What can hang from each mark
q508: q276 q843
q866: q508 q640
q572: q276 q843 q866
q843: q508 q572
q640: q843
q276: q640
q362: q276 q843 q866

Each row was made from one small tree. The marks that hang from a mark follow it in brackets, in the order of their numbers. Every link used is in the known rows. Write each row's tree.
Known rows
q843(q572): [ -3 -10 -10 -12  -4 -12   4   9   6   3 -14   1  -4  14   9   2 -20   2
  21  13  31  -6  22 -24   7  -5]
q843(q508 q572(q276(q640) q866)): [-13 -31   7  -6 -25  -6   7 -19  -1  43  -6  -3  30 -18 -12 -50 -11  66
  12  -2  -3   6  14 -16   7  -7]
q640(q843(q572(q866))): [-13 -14  -9   3  16 -24   3  -1  10  25  -9  15 -19  24  -2   3 -38 -12
  24  17   8   5   7  -5 -35   8]
q866(q640(q843)): [ 13  -9 -13 -11  24 -45  10   5  13   2  -9  40 -23 -21  29  29 -12 -30
  30  17  11   2  25  43   9  -2]
q508(q843(q572)): [  4 -13 -15  -1   5  -8   5 -15   9   8 -15  17 -19   2  18  27 -22 -16
  23  15  13  -9   3 -28 -13 -16]
q508(q276): [ 27  -5  -3  -3   5 -22   7  29   8  -4   0   7 -23   5  31  29   1  23
  23   5   1  12  25 -15  30   3]
q276(q640(q843(q572))): [ -7 -17  -3   0   0 -28  14   6   5   9  -9  32 -12 -36   0   9 -22  69
  17  16  25   4  -3  14 -37   1]
q508(q276(q640)): [ 25 -16   6  -5  -3 -15  17  31  10   1   1  25  -9 -21  24  22   3  82
  20   5 -18  16  10  -2   3   5]
q362(q276): [ 20   8 -22  -7  -7 -30   8  14   9 -14   5 -13 -25  29  22  14   3 -18
  20   9 -17  -2  22  -1  64  -2]
q276(q640(q843(q508 q572))): [ -7 -23  10   5 -22 -36  15 -14  -2  13 -10  35  12 -46  -9 -11 -12  71
  19  18  28  -1  -6  12 -33  -1]
q866(q640(q843(q572))): [ -2 -12 -12 -12  25 -37   8  -1  11  10 -20  30 -19 -20  13  20 -24 -33
  22   6  38  -5  17  13 -21  -5]
q640(q843): [  7  -3 -13   2   7 -45   6  11   6  -5  -1  24 -26 -10  21  25 -14  10
  27  27  14   7  20  30  14   4]
q362(q843): [ 28  -3  -9  -2   2 -21   2  -7   0 -12   4  -7 -30  -9  25  15   2  40
  31  31  -7   2  25  -5  45  -7]
q362(q843(q572) q866): [ 27  -7 -10   4   4  -2   1  13  -2 -13  -2  -9 -37 -14  17   8   3 -18
  16  36  32  10   5 -40  33 -18]
q866(q508 q640): [ 18 -26 -17 -22  28 -13  14  -4  19   2  -8  29  15  -2  35  14   9 -62
  26  17 -18  12  44   3  46  -8]
q572(q843): [ 13 -12 -23  -2 -18 -15   4 -11  19  10   7   4 -15  38  18  10 -15  13
  37  12  -5   5  31  10  34  -9]
q508(q276 q843): [ 34  -9  -9   8  12 -15   9   5  10  -1  -1  25 -38  -6  42  55  -1   7
  25   7 -14   8   7 -18  10  -9]
q508(q276(q640) q843(q572(q866))): [  9 -30   5   7  12  12  14  -3  15  36 -11  33 -17  -2  10  26 -25  41
  17  -4 -35  11 -21 -42 -67  -6]
q276(q640(q843(q508 q572(q866)))): [-18 -29  12   6 -13 -24  14 -20   6  37 -10  35  18 -15 -18 -23 -26  51
  23  21  -4   5 -10   5 -54   5]
q362(q276 q843 q866(q640)): [ 51   7 -23  -4  18 -19  10  11   8 -21   8  -7 -55  -8  36  22  24 -77
  16  22 -16   9  12  -5  84 -20]
q362(q276(q640) q843(q508) q866): [ 44  -3  -2  12 -27 -15  17  -2  -4 -17  18  -5 -25 -34  13  -8  37  29
  14  35 -29  15 -12  -7  73 -14]
q866(q508 q640(q843(q572))): [ -1 -30 -19  -7  39 -30  12 -15  13   6 -16  36  -1 -23  18  21 -10 -62
  16  12  23  10  26  -2  -4  -5]
q866(q640): [ 17 -11  -8 -26  14 -23  11  11  17   4 -12  23  -2   2  29  15  -7 -37
  31  14  -2  -3  34  19  27  -8]

Which tree is each row?
[ 13 -35 -29  -8  43  -4   6 -38  18  33  -4  24  -3  -8  40  19   1 -77
  19   5 -49  21  39  -4  41 -20]
q572(q276 q866(q508(q843) q640))
[  7 -19   4   9   5 -29  15  20   3   8  -6  34 -26 -44   8  25 -14  86
  11  -1  25  13  -8  -8 -44   7]
q508(q276(q640(q843(q572))))
[ 17 -31 -11   3  53 -25  14   1  22  23   0  42 -14  -3  30  35   0 -60
  23   5 -35  34  24   2  -3  10]
q572(q866(q508(q276) q640(q843)))
[ 26 -12   8   3  11 -51  13  -1   6   8  -6  42 -13 -39  26  26   8  -9
  25   4  16   5  17  22   8   1]
q866(q640(q843(q508(q276))))
[ 25 -31   0  -2  10  -5  20  17  11   0   5  27   7 -27  28  23  18  56
  16   5 -33  30  20 -18  21   5]
q866(q508(q276(q640)))
[ 19 -31 -15  12  26   3  10 -14   9   3  -7  19 -17 -11  30  47   0 -26
  12  -1  -2  15   7 -64  -3 -11]
q866(q508(q276 q843(q572)))
[ 31 -28  -8 -12  35 -14  15  10  17   2  -4  28   1 -12  42  34  16 -46
  20   0 -15  21  40 -18  37  -3]
q866(q508(q276) q640)
[  9 -29  14  -9  10 -10  10  -7  14  40 -18  17  12  17   3 -12 -14 -44
  23 -10  -3  -1  14 -39 -23  -2]
q843(q508(q276) q572(q866(q640)))
[-16 -17  -7  11  -5 -37  -3 -26  -6  36  -3  -1  -2 -16  -9 -28 -19   9
  14   6  29   6  20  -3   9  -1]
q640(q843(q508 q572(q276 q866)))
[ 34 -18   0   6   4  -9  17   6  12   4  -1  42 -26 -34  35  49   1  69
  22   6 -34  14  -9  -7 -15  -8]
q508(q276(q640) q843)
[ 33 -23 -13  12  24  -6  12  -7  13  -4   2  29 -21 -11  47  55  13 -23
  20  11 -29  24  14 -35  24  -8]
q866(q508(q276 q843))
[  3 -26 -30   6  18  -5   1 -30   1  10  -5   2  -8 -29  30  18   1 -22
   5   4  12  13  29 -41  41 -23]
q866(q508(q843(q572(q276))))
[ -4 -24   3  -5 -33 -18   6 -15  -8  21  -7   2  25 -49  -3 -39   2  84
   8   0  29  -1  21 -11  26 -13]
q843(q508 q572(q276(q640)))
[ 27 -19  -4  13 -31 -18   6 -18  11  17  11   6  -5  20  17   4   2  28
  33  -3  -5   8  22 -11  34  -4]
q572(q843(q508(q276)))
[-15 -22  -2   1   8 -17  12   0  12  29  -9  31  -7  -4  -9  -3 -36  47
  20  14  -9  11  -7  10 -56   7]
q276(q640(q843(q572(q866))))
[ 40 -14   9  19  -7  -7   4   6 -10  -8   2  -9 -29 -32  14   3  22   1
  11  22  36  13  -3 -62  33 -13]
q362(q843(q508(q276) q572) q866)
[  7 -17 -17 -22  20 -19   3  -1  15  33  -6   2  -6   6  23  -9 -12 -38
  22  -2 -21   9  48  15  44  -9]
q572(q276 q866(q640))
[-11 -25  -6 -11  -5  -2   4   0   5  39  -6  -3   6  -8  -4 -27 -24  61
  10  -5  -6  12  21 -12  -1  -5]
q843(q572(q276(q640) q866))
[ 26 -20  19   0 -25 -19  18  10   4   8   1  26  15 -29  15   1  13  89
  23   7 -14   9   5  -3  10   2]
q843(q508(q276(q640)))
